What can hang from each mark
moza: mogi vama
tera: vama
vama: lamo moza topu vafip
tizu: toki
lamo: vama
leso: toki
fadumut: toki
sovop: fulisem vobem
toki: fadumut leso mogi mubi rusi tizu vama
vobem: sovop vama
rusi: toki
mubi: toki
vafip: vama
fulisem: sovop vama

Every row comes from one small tree of marks. The marks that hang from a mark follow it in brackets, in alphabetical order. Every link used is in the known rows. Which tree was each row made from?
In the rows, 128 means zero.
Known rows
vafip[vama]: [113 130 138  84 126  98 159 161 131  91 122 175 161 129 110 123 122 129
 160 118 132 145  95 124 162 151 168 102 108 101 120 180 104 100 180 157
 148 106 137 152 162]
toki[vama]: [107 152 148 116 131 119 168 158 119 114 117 171 158 117 119 130 141 141
 164 134 132 138 113 143 158 156 182 102  99 114 110 183 106 119 171 146
 148  95 133 145 143]
rusi[toki[leso mogi tizu vama]]: [ 88 149 181 129 127 136 171 136  94 133 125 201 202 111  93 139 135 124
 189 137 121 108  93 108 147 164 194  87  60 151 104 168  86 141 165 119
 148  98 105 199 114]
vobem[vama[moza]]: [121 129 105 117 121 119 159 174 140 106 117 153 170 118 114 147 123 170
 128 131 145 157 106 141 177 136 139  80  98 122 132 172 126 100 166 156
 151 101 139 151 158]
tizu[toki[fadumut mubi]]: [ 79 162 133  95 151 123 162 143 154 140 146 204 196 116 107 135 103 150
 140 143 168 129 113 133 190 133 165  59 139 149  91 187 124 126 176 160
 155 121 116 148 161]
sovop[fulisem vobem[vama[topu vafip]]]: [100 120 136 160 101 120 201 168 169  90 102 168 150 145 116 111 127 127
 147 112 177 150 118 122 180 167 129  88 108 102 130 199 103 105 163 167
 191 101 151 147 147]
toki[mogi mubi vama[moza vafip]]: [ 99 164 157 154 139 142 193 141 145 158 117 166 190 107 100 136 126 186
 163 115 128  87 102 122 146 118 138  75  80 125  99 168 109 156 154 113
 155  99 110 169 148]
fulisem[sovop[vobem[vama[moza]]]]: [124 113  96 115 117 111 155 182 149  82 106 150 152 119  92 133 140 176
 127 161 147 155 111 119 154 154 131  95  99 112 151 159 124  95 181 160
 160  93 137 148 155]
vafip[vama[lamo]]: [121 112 143  91 114  94 162 149 134  93 118 178 156 115 118 122 103 125
 159 100 115 149  95 122 152 147 161  85  95  91 119 188  99  97 174 152
 138 111 133 153 153]
fadumut[toki[vama]]: [ 96 150 132  95 118 122 172 165 114 110 127 181 172 118 107 121 145 121
 159 149 141 132 103 153 166 169 189 103  97 113 124 175 105 130 171 130
 144  78 115 152 141]
vama[lamo moza[mogi] vafip]: [116 122 133 129 148 122 203 171 149 108 120 164 157 122 133 123  95 174
 153  80 120 130 127 134 143 111  98  79  80  77 122 167 125 131 169 141
 150 121 141 151 162]
lamo[vama[moza[mogi] topu vafip]]: [ 93 137 129 130 141 132 202 185 176 113 115 150 179 111 123 121  97 169
 128 101 134 129 126 148 120 107  95 116  94  59 118 153 138 137 158 139
 165 119 170 151 159]
fulisem[sovop vama]: [130 124 120  80 120 107 182 173 139 115 132 160 153 111 114 133 125 144
 141 166 132 163 115 137 138 143 170  97  96  90 136 175 101 102 179 147
 131 114 147 162 137]
mubi[toki[fadumut rusi tizu vama]]: [ 85 162 143  92 129 133 151 135 112 120 139 217 184 101  98 124 101 118
 156 168 121 127  89 129 166 171 205  98  71 165 107 146 109 156 147 146
 149 105 109 171 125]
rusi[toki[leso mogi]]: [ 96 143 165 110 122 131 196 149 120 126 126 185 204 126 106 132 132 134
 175 116 133 126 125 119 163 143 177  84  82 129 112 172  90 121 167 126
 141  97 124 179 121]
lamo[vama[moza topu]]: [104 150 121 130 108 123 170 162 173 104 117 143 181 101 109 119  99 151
 116 127 140 144 102 158 139 118 126 119  92  80 118 163 130 109 152 147
 156 109 171 141 144]
leso[toki[fadumut mogi tizu vama]]: [102 162 168 123 121 134 163 136 119 122 157 195 198  95  97 146 119 137
 175 150 147 107  94 125 144 163 206  83  71 159 101 149 111 146 146 129
 155 103 118 199 144]
vobem[sovop]: [117 158 136  99 128 112 161 173 140  97 138 172 167 116 109 128 123 145
 149 138 159 146 127 147 166 152 161  93 109 107 114 192 109 128 171 150
 147 111 155 142 140]
toki[mubi vama[topu]]: [ 82 156 153 126 122 133 172 145 161 135 142 178 162 102 110 124 120 141
 142 139 130 127 107 132 155 155 176  77 100 125  79 197 102 132 153 135
 159 100 131 153 139]
lamo[vama[topu]]: [ 98 148 141 110 110 124 173 168 165 102 127 159 180 109 117 113 111 135
 128 132 146 148 110 150 139 133 152 109 102  78 109 179 123 111 155 143
 163 107 160 140 137]
rusi[toki]: [ 91 138 134  94 117 114 183 166 137 105 133 178 159 142 124 122 131 124
 161 118 148 151 114 143 172 137 178 104  92 120 121 181 107  97 171 150
 138 111 138 159 129]
moza[mogi vama[lamo topu vafip]]: [ 98 114 135 130 145 129 235 185 153 121 162 183 145 115 140  93 102 151
 144  69 114 127 142 128 134 141 139  67  96  57  94 190 127 114 141 157
 163 127 149 145 147]
lamo[vama[moza topu vafip]]: [100 149 125 137 115 133 194 165 187 114 110 140 178 107 121 120  96 154
 115 111 138 129 106 144 131 103 105 115  87  62 118 173 135 123 153 147
 168 117 173 139 152]
mubi[toki[leso]]: [128 144 162  88 113 139 183 144 121 112 119 205 197 109 119 119 109 118
 153 135 113 144 127 124 173 139 164  83 103 121 104 182 108 142 174 132
 156  89 126 140 158]
vobem[vama[topu]]: [100 120 125 107 110 124 173 177 166 114 134 151 169 112 116 133 122 141
 128 127 148 166 117 136 168 163 169  73 101 110 117 190 118  97 150 158
 164 104 139 152 154]
fulisem[sovop[vobem] vama[moza topu]]: [126 119 102 123 106 117 178 151 186 101 113 147 128 105  98 116 109 138
 120 159 131 160 116 135 130 145 138 119  76  78 142 158 112  96 171 168
 146 102 177 155 140]
rusi[toki[fadumut mubi]]: [ 69 146 135  94 132 114 174 150 149 133 157 210 169 122 108 136 105 148
 147 133 160 140 109 132 181 134 179  69 106 162 100 175  99 131 174 137
 150 106 118 174 119]
tera[vama[moza]]: [107 142 103 111 120 122 185 173 133  97 120 159 174 121 126 108 109 168
 151 129 150 142 109 151 177 122 144 109 102 112 128 170  86 102 172 147
 149 108 173 138 145]
rusi[toki[mogi]]: [ 88 143 146 104 124 122 192 162 142 121 135 168 179 137 109 128 132 133
 178 110 150 136 116 139 165 141 187  98  79 125 124 168 101  97 164 136
 140 104 127 176 117]
vafip[vama[lamo moza[mogi] topu]]: [108 103 125 119 136 107 176 160 172  96 124 162 156 103 110 116  79 143
 141  77  99 142 105 134 134 140 124  94  72  72 119 154 108 101 169 159
 138 120 155 158 165]
fadumut[toki[mogi mubi vama]]: [ 84 162 152 104 119 133 178 150 123 141 146 196 205 109  78 126 141 140
 174 148 142 106  98 131 158 165 196  73  96 139 106 167  94 154 150  96
 140  76  81 174 134]
mubi[toki]: [123 146 148  82 116 130 184 160 143 106 128 186 168 124 122 116 111 122
 148 127 127 152 119 145 180 136 176  99  97 115 114 175 119 116 167 141
 149 100 129 135 154]
moza[mogi vama[topu]]: [ 91 130 122 110 148 118 209 188 144 111 170 182 149 128 128  98 119 151
 149 103 130 140 145 144 147 159 172  90 118  84  95 173 127 104 143 163
 158 116 155 143 146]
vafip[vama[lamo moza]]: [129 118 122 113 117  98 156 139 143  86 106 164 158 108 112 124  93 141
 144  95 103 143  82 132 153 125 132  92  80  89 128 169 102  92 173 156
 133 109 146 152 160]
vobem[sovop vama]: [124 134 119 102 120 114 147 190 131 103 138 169 175 115 104 147 134 156
 143 148 166 160 126 141 176 167 163  68 112 124 128 192 115 117 165 151
 148 104 143 149 142]
lamo[vama[moza]]: [116 155 123 119 120 114 161 162 142  95 110 152 185 115 116 128 109 163
 130 136 144 140 102 156 144 110 126 115 107  89 127 159 132 115 168 142
 151 106 157 138 143]
vobem[vama[lamo topu]]: [112 105 134 118  99 124 170 169 168 111 138 157 166  97 121 130 107 138
 129 111 129 168 114 132 160 159 160  57  82 100 115 194 113  94 146 154
 152 109 135 150 142]
rusi[toki[fadumut leso]]: [ 86 135 145 100 133 123 178 145 121 123 132 204 181 112 115 133 107 137
 149 130 144 143 121 129 177 139 173  77 104 144 109 176  96 135 184 149
 154  96 130 166 124]

Which tree is each row?
[126 134 137 138 122 122 196 151 153 109 110 155 159 112 132 120  95 161
 137  89 122 129 105 131 155 106 109  81  72  85 118 182 117 123 162 145
 153 117 146 138 157]	vama[lamo moza vafip]
[119 109 113  95 112 107 157 187 140  79 120 164 151 124  94 131 148 158
 143 164 156 158 121 114 153 174 158  87 116 111 143 174 120  97 179 156
 167  92 126 147 149]	fulisem[sovop[vobem[vama]]]
[110 116 134 119 149 113 224 185 121 112 153 193 143 131 144 104 113 164
 164  77 119 129 142 129 141 133 141  64 107  69 105 183 129 118 153 148
 153 130 134 145 151]	moza[mogi vama[lamo vafip]]
[ 89 157 173 123 148 129 145 120  95 139 141 232 199  80  98 142  97 154
 150 169 134 109  86  99 161 161 171  43 106 174  78 177  90 190 170 122
 176  99  96 178 140]	toki[fadumut leso mubi tizu vama]
[114 110 137 161  89 110 179 157 162  74 108 174 153 129 111 110 106 120
 146 109 164 171 109 131 181 179 134  73 101 110 133 194  91  80 156 165
 173  98 148 146 129]	sovop[fulisem vobem[vama[lamo topu]]]
[100 161 146 116 122 132 166 133  85 122 116 186 193 116 106 132 140 135
 173 154 110 124 122 118 147 161 178  97  99 125 104 180  94 150 153 135
 137  88 125 154 141]	toki[leso rusi vama]
[105 125 117 142 107 136 219 166 178 119 119 147 161  99 136  96  80 159
 133  87 126 131 110 137 152 112 113  89  70  73 118 186  85 113 158 149
 161 123 181 140 147]	tera[vama[lamo moza topu vafip]]
[102 116 138 140 137 131 214 170 182 118 128 154 157 103 132 117  82 164
 138  71 111 132 130 135 135 119 103  82  67  67 110 171 120 124 157 148
 155 124 153 148 162]	vama[lamo moza[mogi] topu vafip]
[117 111 133 122 115 119 174 167 145  92 107 171 150 144 119 127 146 150
 150 121 167 152 126 112 166 159 145  75 111 103 132 195 128 116 172 160
 180 101 128 149 152]	sovop[vobem[vama[vafip]]]
[128 129 123 164  96 109 201 134 171 105 110 157 152 107 126 116  67 122
 137 106 131 168  97 161 163 132 121  94  66  88 127 176  83  87 155 161
 132 116 180 158 128]	sovop[fulisem[vama[lamo moza topu]]]
[102 101 125 116 109 126 186 190 185 103 119 148 143 115 103 119 138 150
 122 142 147 149 126 103 141 166 139  88  93  85 134 193 122 105 170 157
 184  99 140 147 155]	fulisem[sovop[vobem[vama[topu vafip]]]]
[103 147 158  80 130 128 157 148 136 106 145 212 177 100 107 122  84 123
 137 145 142 149  93 126 188 150 187  81  85 153 107 158 119 145 164 149
 173 113 116 159 147]	mubi[toki[fadumut tizu]]
[120 148 109 153 121 113 182 188 139 102 107 158 177 125 104 145 115 172
 140 120 177 140 106 146 189 140  97  85 101 118 140 185 105 118 171 154
 161 107 164 146 151]	vobem[sovop[fulisem] vama[moza vafip]]
[119 147 115 155 106 116 198 144 170 108 110 152 158 120 116 122  84 125
 134 124 148 160  95 165 172 135 133 111  79 100 129 172  90  93 157 167
 142 114 188 157 137]	sovop[fulisem[vama[moza topu]]]
[ 76 158 139  83 106 127 158 124  95 113 158 234 222 115  74 121 110 116
 156 183 132 111  81  89 166 170 172  57  94 154 105 175  95 190 142 102
 137  92  90 186 146]	fadumut[toki[leso mubi rusi tizu]]
[107 125 131 127 117 119 201 163 150 110 157 177 145 103 128  94 100 134
 134  96 114 142 116 140 151 146 168  71  95  82  92 194 117  86 135 165
 156 117 156 138 135]	moza[vama[lamo topu]]
[ 97 119 141 117 103 134 216 173 173 118 129 162 159 102 139  91  91 139
 145  90 137 140 119 125 147 131 139  81  85  74 106 204  79 113 154 146
 169 124 170 138 139]	tera[vama[lamo topu vafip]]
[ 71 166 140  83 109 129 158 142 121 122 172 209 221 122  60 118 119 127
 174 162 152 104  71 101 161 175 193  66  79 151 111 151  98 168 124  97
 135  99  78 198 133]	fadumut[toki[mogi mubi rusi tizu]]
[ 87 139 155 100 122 125 179 133 123 132 138 212 189 125 110 137 117 135
 157 138 134 131 114 110 171 132 162  62 108 146  95 192  95 142 174 121
 140 101 118 170 134]	rusi[toki[leso mubi]]
[ 73 145 138 108 143 120 172 158 125 133 130 191 155 114 119 138 128 140
 158 132 146 140 106 156 171 150 194  98  91 149 116 168  99 117 179 155
 148  96 129 167 109]	rusi[toki[fadumut vama]]
[ 93 159 162 117 135 117 148 140 112 120 140 204 173 109 106 133 120 143
 161 157 137 120  79 110 157 157 181  67  93 153  88 188 102 153 161 126
 154 110 106 174 144]	toki[mubi tizu vama]
[ 89 168 150 117 120 132 161 120  92 136 129 211 204 112  94 135 131 147
 170 164 112 112 114 106 149 156 172  69 113 146  84 189  87 171 153 116
 136  88 107 164 139]	toki[leso mubi rusi vama]
[109 119 116  99 152  99 167 168 135  88 117 170 159 131 109 129 109 159
 160 104 119 140 107 135 153 136 136 110 102  96 130 147 115 106 186 156
 141 114 144 163 173]	vafip[vama[moza[mogi]]]
[105 140 111 119 124 132 205 175 139 112 111 156 169 126 134 109 110 174
 152 116 152 130 113 136 170 110 121 104  95  99 126 179  93 124 174 146
 164 116 170 138 154]	tera[vama[moza vafip]]
[106 126 110 171 100 115 173 159 168  76  99 157 155 135 102 115 112 141
 135 124 169 157 104 138 187 161 119 101 102 122 140 173 104  84 159 173
 173  94 164 150 144]	sovop[fulisem vobem[vama[moza topu]]]
[ 92 168 136  92  90 118 152 126 127  99 172 213 199 137  96 136 110 125
 165 170 137 119  87 101 149 149 178  72  84 153  88 177 120 150 131 116
 129 120 125 191 166]	leso[toki[mubi rusi tizu]]
[112 133 131 137 112 122 180 148 180 103 125 148 158  94 121 115  76 141
 124  98 117 146 105 144 153 127 130  88  67  89 110 177 114  99 150 158
 149 108 161 137 148]	vama[lamo moza topu]
[ 99 148 182 115 147 133 162 132 110 122 144 204 218  88  93 131  92 148
 156 141 146 116 103  97 159 159 181  56  93 151  99 161  97 165 156 130
 175 102 106 187 135]	toki[fadumut leso mogi tizu]
[131 145 113 145 113 103 193 144 135 100 105 163 160 134 122 128  98 140
 151 134 154 160  95 161 183 126 131 108  94 108 138 167  93  98 167 158
 134 112 172 158 138]	sovop[fulisem[vama[moza]]]
[ 80 150 156 112 106 141 182 134 131 147 141 208 200  88  91 123 122 119
 140 156 118 109 105 123 158 167 174  66 100 129  90 193  88 170 157 105
 155  72 104 160 149]	fadumut[toki[leso mubi vama[topu]]]
[125 109 117 136 116 124 183 164 150 115 108 151 167 109 126 142 104 173
 132  96 126 145 106 128 162 123 108  56  77  99 133 185 125 112 160 147
 153 110 133 147 161]	vobem[vama[lamo moza vafip]]
[116 145 139 145 106 121 213 164 174 119 124 162 153 121 114 118 100 117
 143 122 168 146 124 153 167 150 128  98  89  82 126 202  88 126 163 158
 150 124 195 157 126]	vobem[sovop[fulisem[vama[topu vafip]]]]
[107 132 126 121 157 123 203 176 147 108 120 161 164 132 127 129 114 177
 152  96 133 128 134 137 153 114 112  95  95  89 121 161 131 135 172 146
 156 121 145 151 170]	vama[moza[mogi] vafip]
[ 80 146 178 113 124 132 172 127 115 133 150 217 217 116  86 135 112 136
 173 136 138 106  88  89 160 148 179  51  79 166  91 174  86 155 156 102
 149 108  95 205 123]	rusi[toki[leso mogi mubi tizu]]
[ 94 161 177 132 137 140 194 147 137 159 129 180 189 116 103 133 136 164
 178 121 135  93 112 111 144 141 163  68  95 125  90 187 100 158 152 108
 160 100  98 170 143]	toki[mogi mubi vama[vafip]]
[ 96 147 159 102 140 125 168 131 119 135 149 216 196  93 106 137  91 165
 137 149 142 127 118 110 172 139 157  42 131 154  84 185  97 170 176 127
 168  94 114 161 147]	toki[fadumut leso mubi]
[ 72 140 141  96 140 110 160 152 133 107 145 202 160 119 111 128  98 131
 148 134 160 146  84 128 182 150 190  86  82 161 115 162 107 121 171 157
 162 118 126 182 119]	rusi[toki[fadumut tizu]]
[130  97 129 113  95 108 181 147 179  98 124 163 122 100 112 109 105 119
 134 144 121 167 122 122 120 161 154  92  75  67 136 181 100  94 171 159
 140 108 162 155 126]	fulisem[sovop[vobem] vama[lamo topu]]
[108 112 129 124 103 122 159 165 170  89 121 168 149 126 111 120 132 132
 134 131 160 164 124 125 167 177 168  84 107 111 124 193 120  99 160 167
 173  95 146 149 143]	sovop[vobem[vama[topu]]]
[ 83 171 135 111 123 122 160 136 118 128 139 194 180 125  99 131 136 146
 168 161 129 120 106 125 152 158 184  82 105 142  98 183 100 146 145 128
 132 102 111 162 132]	toki[mubi rusi vama]
